Each row comes from the steps of one walk. Every step used is in the known rows, and no mark comes twice. Write the walk behind each row, first mark first.
Known rows
zakes > tomu > mifeb > tupa: [-33.4  -6.3  35.4  18.0   7.7 -10.2   2.5 -41.3   7.6  27.3  -4.1  13.4
  12.6   5.2   8.1  -5.3  20.7 -21.1 -10.7   9.3]
gazu > tomu > mifeb > tupa > keteg: [ 31.5  -2.7   9.8 -14.6  27.5 -13.7  15.4 -22.6  10.0  28.3  -5.4  60.0
  42.9  -7.2  -1.1 -25.8  26.0 -22.7  -9.4  20.6]
fomunu > mifeb: [ 56.8 -11.8  24.2 -10.8  37.9   0.1 -24.9 -12.3  13.6  -3.9  26.8  37.2
   1.0  17.7  42.4  14.2  15.3  24.0   2.9 -43.6]
tupa > zakes > fomunu: [ 29.7 -44.4  48.3  14.5  43.3 -13.5 -22.5  -3.2  14.4  25.4 -18.7  -0.8
  39.3  28.8 -36.4  13.4 -17.4   6.2 -40.8 -31.7]
fomunu > zakes > tomu > gazu: [ 13.7 -23.5 -12.7  32.5 -16.4   4.9 -17.1  17.9   3.3  -8.2 -34.8  -0.6
  30.6 -28.3 -11.9   5.4  10.6  30.1   3.2  17.8]
fomunu > mifeb > tupa > keteg > figez: [ 73.1 -51.2   1.8 -21.8  46.4   1.3  29.4   7.6  18.5   3.9   6.5  47.3
  -4.7  -8.8  55.2   7.9  28.8  31.3  23.0 -20.5]
keteg > figez: [ 29.7 -29.6  30.2 -25.9  28.6 -32.4   4.8   8.1  35.2   2.3   1.5   7.9
   5.1  26.7  -3.3  12.8 -15.6  45.5   3.8 -43.8]
tomu > zakes > fomunu > mifeb: [ -6.7 -31.4  49.5  -0.9   8.7  17.7 -12.8  -6.6 -20.6   6.7   7.2 -12.0
  24.7  24.3 -17.0   5.5 -20.1  25.9 -15.6 -35.8]
mifeb > tupa: [ 46.7 -27.0  17.8 -36.9  43.4 -34.1  -1.8 -24.3  18.5  15.7  20.6   7.8
  -3.9 -10.8  34.6  -1.0  48.6   9.8  -0.3  -8.7]
zakes > tomu > gazu: [-15.4 -20.7  10.1  35.3 -15.3 -23.5 -16.4  -0.3  -9.0   7.1 -28.6 -13.3
  41.5 -23.9 -16.4  10.6  -0.4   6.8 -14.0  21.8]
zakes > tomu > gazu > fomunu > mifeb: [ -1.9  11.9   0.3  36.9 -22.5 -10.2 -23.3 -10.3 -11.7  34.4  -6.3  11.5
  44.3  -9.6 -11.4  -0.1 -11.3   2.0   5.7  12.2]
mifeb > tomu > gazu: [ 51.9 -42.8  18.6 -18.1  28.0 -27.3  -2.6 -27.3 -23.0 -13.9  15.6 -16.9
  14.2 -62.5   9.2  15.3   3.0   7.0 -59.7   8.6]
tomu > gazu > fomunu: [ 34.8  12.6   1.0  -4.9  13.5 -48.3 -23.6  -7.8  -5.7  28.0   5.8   3.7
  63.8   0.8 -33.2  -1.1  -1.8 -11.3 -17.3  -3.2]
zakes > fomunu > mifeb: [ 26.8 -41.8  53.7  -4.8  15.2   7.9 -24.6 -19.3  12.1  20.3  24.4   7.9
  12.4  41.0  17.6  22.5  -1.5  24.4   3.2 -40.6]
tomu > zakes > fomunu: [-26.9 -36.5  52.9  -8.1   8.5 -14.6 -10.3   0.4 -15.0  11.8  -4.3 -31.4
  41.1  26.5 -45.4   4.1 -20.2  18.3 -27.8 -24.4]
mifeb > tupa > gazu > fomunu: [ 63.1 -12.5  -5.7 -31.8  62.0 -43.9  17.3 -31.2  20.6  40.7   8.3  38.7
  19.2 -29.7 -10.3 -35.2  35.8 -14.5  -0.2 -11.0]
gazu > tomu > mifeb > tupa > seve: [ 33.5   8.6   2.9   4.2  32.6  -1.5  11.3 -39.0  -3.4  38.3  -6.6  59.2
  26.8  12.6 -14.3 -33.4  35.1 -18.6 -17.4  27.4]
gazu > tomu > zakes > fomunu > mifeb: [  2.2  -6.2  37.3  -6.8 -21.2  24.7 -13.8  -9.5 -13.2  23.0   0.7   9.0
  27.9   2.2 -25.5 -18.0 -26.7  36.1  -2.0  -9.7]
zakes > tomu: [-23.7 -20.7  25.9  19.8   2.5 -28.5 -18.2  -2.0  15.6  13.3  -9.1   3.5
  21.7  10.0  -1.4   9.3   5.0  20.5   2.0  -1.9]
tupa > gazu > tomu > zakes > fomunu > mifeb: [ 29.1 -20.6  16.4   0.1  14.1  24.3  10.5 -13.0  -9.3  16.0 -24.3  34.3
  33.4 -37.0 -46.2 -38.7 -26.9  17.3 -12.1 -16.1]
tomu > gazu > fomunu > mifeb > tupa: [ 65.5  11.1 -10.0 -12.2  15.0 -15.1 -11.5 -28.3 -13.1  34.7  22.1  18.5
  28.8 -23.5  17.3  -7.8  22.5  -9.7   1.5  -0.7]

Write each row's walk
[ 12.4 -35.4  32.3 -27.2  35.7 -17.8   5.3 -19.4 -28.5 -17.8  19.8 -17.5
   2.7 -40.8  -9.4  -1.5  -7.5  22.2 -58.2 -10.5] -> mifeb > tomu > zakes
[ 39.9 -14.9 -26.9  -1.5  29.2 -15.6  18.2 -16.4  25.0  39.0 -17.0  37.5
  11.7 -43.9 -15.3 -38.7  34.4   3.3  21.5  10.2] -> mifeb > tupa > gazu > fomunu > zakes > tomu
[ 53.7  17.3  -2.5   0.5  11.1 -17.0 -26.2 -13.9 -10.7  24.9  16.3  23.3
  48.0  -1.2  -3.8   0.4  -2.6  -4.2  -5.6 -13.7] -> tomu > gazu > fomunu > mifeb
[-30.8 -34.1  20.5  22.4  12.6 -14.3  37.7  -8.1  13.8  23.7 -30.4  27.7
  25.9   7.8  -5.1  -1.6   2.1  -6.3   2.0  11.5] -> zakes > tomu > mifeb > tupa > keteg > figez
[ 57.5 -55.8  47.9  11.4  45.3  22.4 -13.1 -29.2  -6.1  13.5   6.8  10.4
   1.0  -7.7   3.2  18.4 -20.6  14.8 -52.5 -32.2] -> tupa > zakes > fomunu > mifeb > tomu
[ 26.8  19.2  22.5 -24.6  15.6  -8.7   0.9 -46.9  13.9  32.8  13.5  42.7
  17.4  -5.5   4.9 -30.3  21.4 -17.0  -9.3   7.7] -> gazu > tomu > mifeb > tupa
[ 22.3 -27.3   9.8  20.9  33.5 -11.5  -1.6 -15.7  10.4  27.5 -25.4   9.5
   4.6 -30.2   4.1  -8.7  27.4   2.1 -18.7  12.1] -> mifeb > tupa > zakes > tomu
[  2.9  10.9  -6.7  12.2  -5.6 -17.9 -26.3   6.7  27.5  35.2   0.0  25.8
  33.8  26.6 -25.0  -9.1   2.6  25.5  27.9  -4.9] -> gazu > fomunu > zakes > tomu
[ 48.3  -2.0   2.5 -13.8  62.2 -48.1  -0.1 -12.0  24.5  29.7  -1.8  46.3
  48.8  -2.1 -44.4 -25.6  -0.8 -12.1  -9.9 -32.0] -> tupa > gazu > fomunu
[  6.6   4.7  -2.1  54.9   7.9 -21.3 -23.3   3.5  -8.3  37.2 -44.7   7.4
  65.3 -17.4 -58.5  -4.8 -23.3 -13.6 -36.1  14.5] -> tupa > zakes > tomu > gazu > fomunu
[  4.9  11.9  15.8 -16.4  -0.9 -11.0 -12.2   1.7  -7.2   7.7  -6.5  13.0
  36.9 -13.9 -37.7 -28.4 -12.9  28.0 -13.4   1.0] -> gazu > tomu > zakes
[ 86.9 -18.6   9.2  -3.9  61.0  17.3  -9.2 -23.1   8.2  11.8   7.8  40.0
 -14.4 -20.8  47.1  -0.9  33.9   7.5 -14.1 -27.1] -> fomunu > mifeb > tupa > zakes
[ 30.5  -4.6  -0.3  -9.5  32.5 -11.2  16.0  -0.4  -3.7   2.1 -34.1  36.9
  43.3 -51.9 -57.8 -46.4 -13.9  11.1 -23.0  -6.5] -> tupa > gazu > tomu > zakes
[ 31.3   8.5  17.9 -23.0  28.0  -3.1  -9.3 -30.7 -24.4  19.5  45.7  20.5
   8.0  -9.3   0.1 -11.6 -17.0  14.9 -25.4 -26.7] -> gazu > fomunu > mifeb > tomu > zakes
[ 26.8 -36.1  12.0 -23.8  20.6  -3.2  27.9 -25.1  -3.1  34.7 -21.2   8.7
  19.4 -58.1 -38.0 -45.3   8.7   6.3 -12.3  12.4] -> mifeb > tupa > gazu > tomu > zakes > fomunu
[ 68.6 -18.2 -20.2  -9.1  19.5 -16.1  21.9   4.9  -5.9  28.4  -3.5  33.4
  41.7 -21.0   2.6  -2.8   3.0   5.3  12.0   2.6] -> tomu > gazu > fomunu > mifeb > tupa > keteg > figez
[  0.9  11.8 -21.2  38.7  19.4   1.8   4.8 -17.8   1.6  52.0 -13.5  52.0
  35.1  38.8 -33.0 -28.2  32.4 -11.0  10.7  26.1] -> gazu > fomunu > zakes > tomu > mifeb > tupa > seve
[ 87.6 -30.7   0.6 -22.1  63.4   6.2  14.6 -30.9  14.3   4.9  11.5  51.5
 -15.9 -44.0  47.1 -15.9  43.1   5.9   3.2 -28.6] -> fomunu > mifeb > tupa > gazu
[  6.7 -23.9   1.1  19.2  -2.1   0.8 -20.1  15.5  24.6  -3.6 -17.2  13.7
  12.5   4.5   2.4   4.0  15.9  41.9  18.4  -2.3] -> fomunu > zakes > tomu
[ 22.9  10.5  -5.7  60.2   7.3   5.8 -24.6  -3.5 -13.9  32.1 -36.0  25.2
  50.3 -19.6 -32.9  -3.9 -23.3  -7.9 -25.6   5.6] -> tupa > zakes > tomu > gazu > fomunu > mifeb
[-15.4 -11.3  38.5 -11.1 -19.2  -4.3 -11.4  -2.2 -10.0  27.3  -9.3  -9.2
  43.9   4.0 -51.8 -21.2 -27.4  28.0 -11.8   0.3] -> gazu > tomu > zakes > fomunu
[ 17.0 -33.4  14.4 -10.5  -4.6  21.5  14.1   1.4 -18.2  28.9 -10.8  22.5
  35.1 -20.8 -12.4 -24.6   1.7  23.3   5.5  19.4] -> gazu > tomu > zakes > fomunu > mifeb > tupa > keteg
[ 11.6 -22.6 -21.0  29.2 -14.9  -8.6  24.0   7.7  -6.3  37.6 -26.7  21.9
  37.4 -29.6  -4.3  -4.6  -4.8  13.1  24.9  30.1] -> zakes > tomu > gazu > fomunu > mifeb > tupa > keteg > figez
[-15.8  28.2   5.7  21.1  -2.6  -6.8 -21.7 -12.1  20.9  38.6  -1.1  37.7
  44.1  43.2 -34.7 -14.0  -5.9  -2.5  10.5  -9.2] -> gazu > fomunu > zakes > tomu > mifeb
[ 14.5  -3.9 -28.8  53.0  -2.6  -1.0   2.7 -15.2 -30.3  48.0 -19.5  25.1
  33.7 -11.9 -10.9 -12.8  28.0  -5.4   7.5  47.0] -> zakes > tomu > gazu > fomunu > mifeb > tupa > seve
[-13.5  -4.1  14.6  30.7   2.5  14.0 -14.6  -6.3  18.7   0.3 -19.7  27.6
  24.1  21.5  -8.3  -1.2   7.3   9.7  -0.2  -8.1] -> fomunu > zakes > tomu > mifeb
[ 65.5  -6.7  -9.9 -21.1  32.7  26.1  21.7 -26.4  -7.8   9.9  -4.9  49.8
  -4.2 -70.2  11.6 -45.9  22.9  15.4  -1.7  -5.2] -> fomunu > mifeb > tupa > gazu > tomu > zakes
[ 46.9  21.8  15.6 -16.4  29.0 -17.9 -29.9 -18.0  16.1  34.4  39.3  45.5
  24.1  39.3  12.3  -2.0   2.6   9.7  14.4 -39.9] -> gazu > fomunu > mifeb
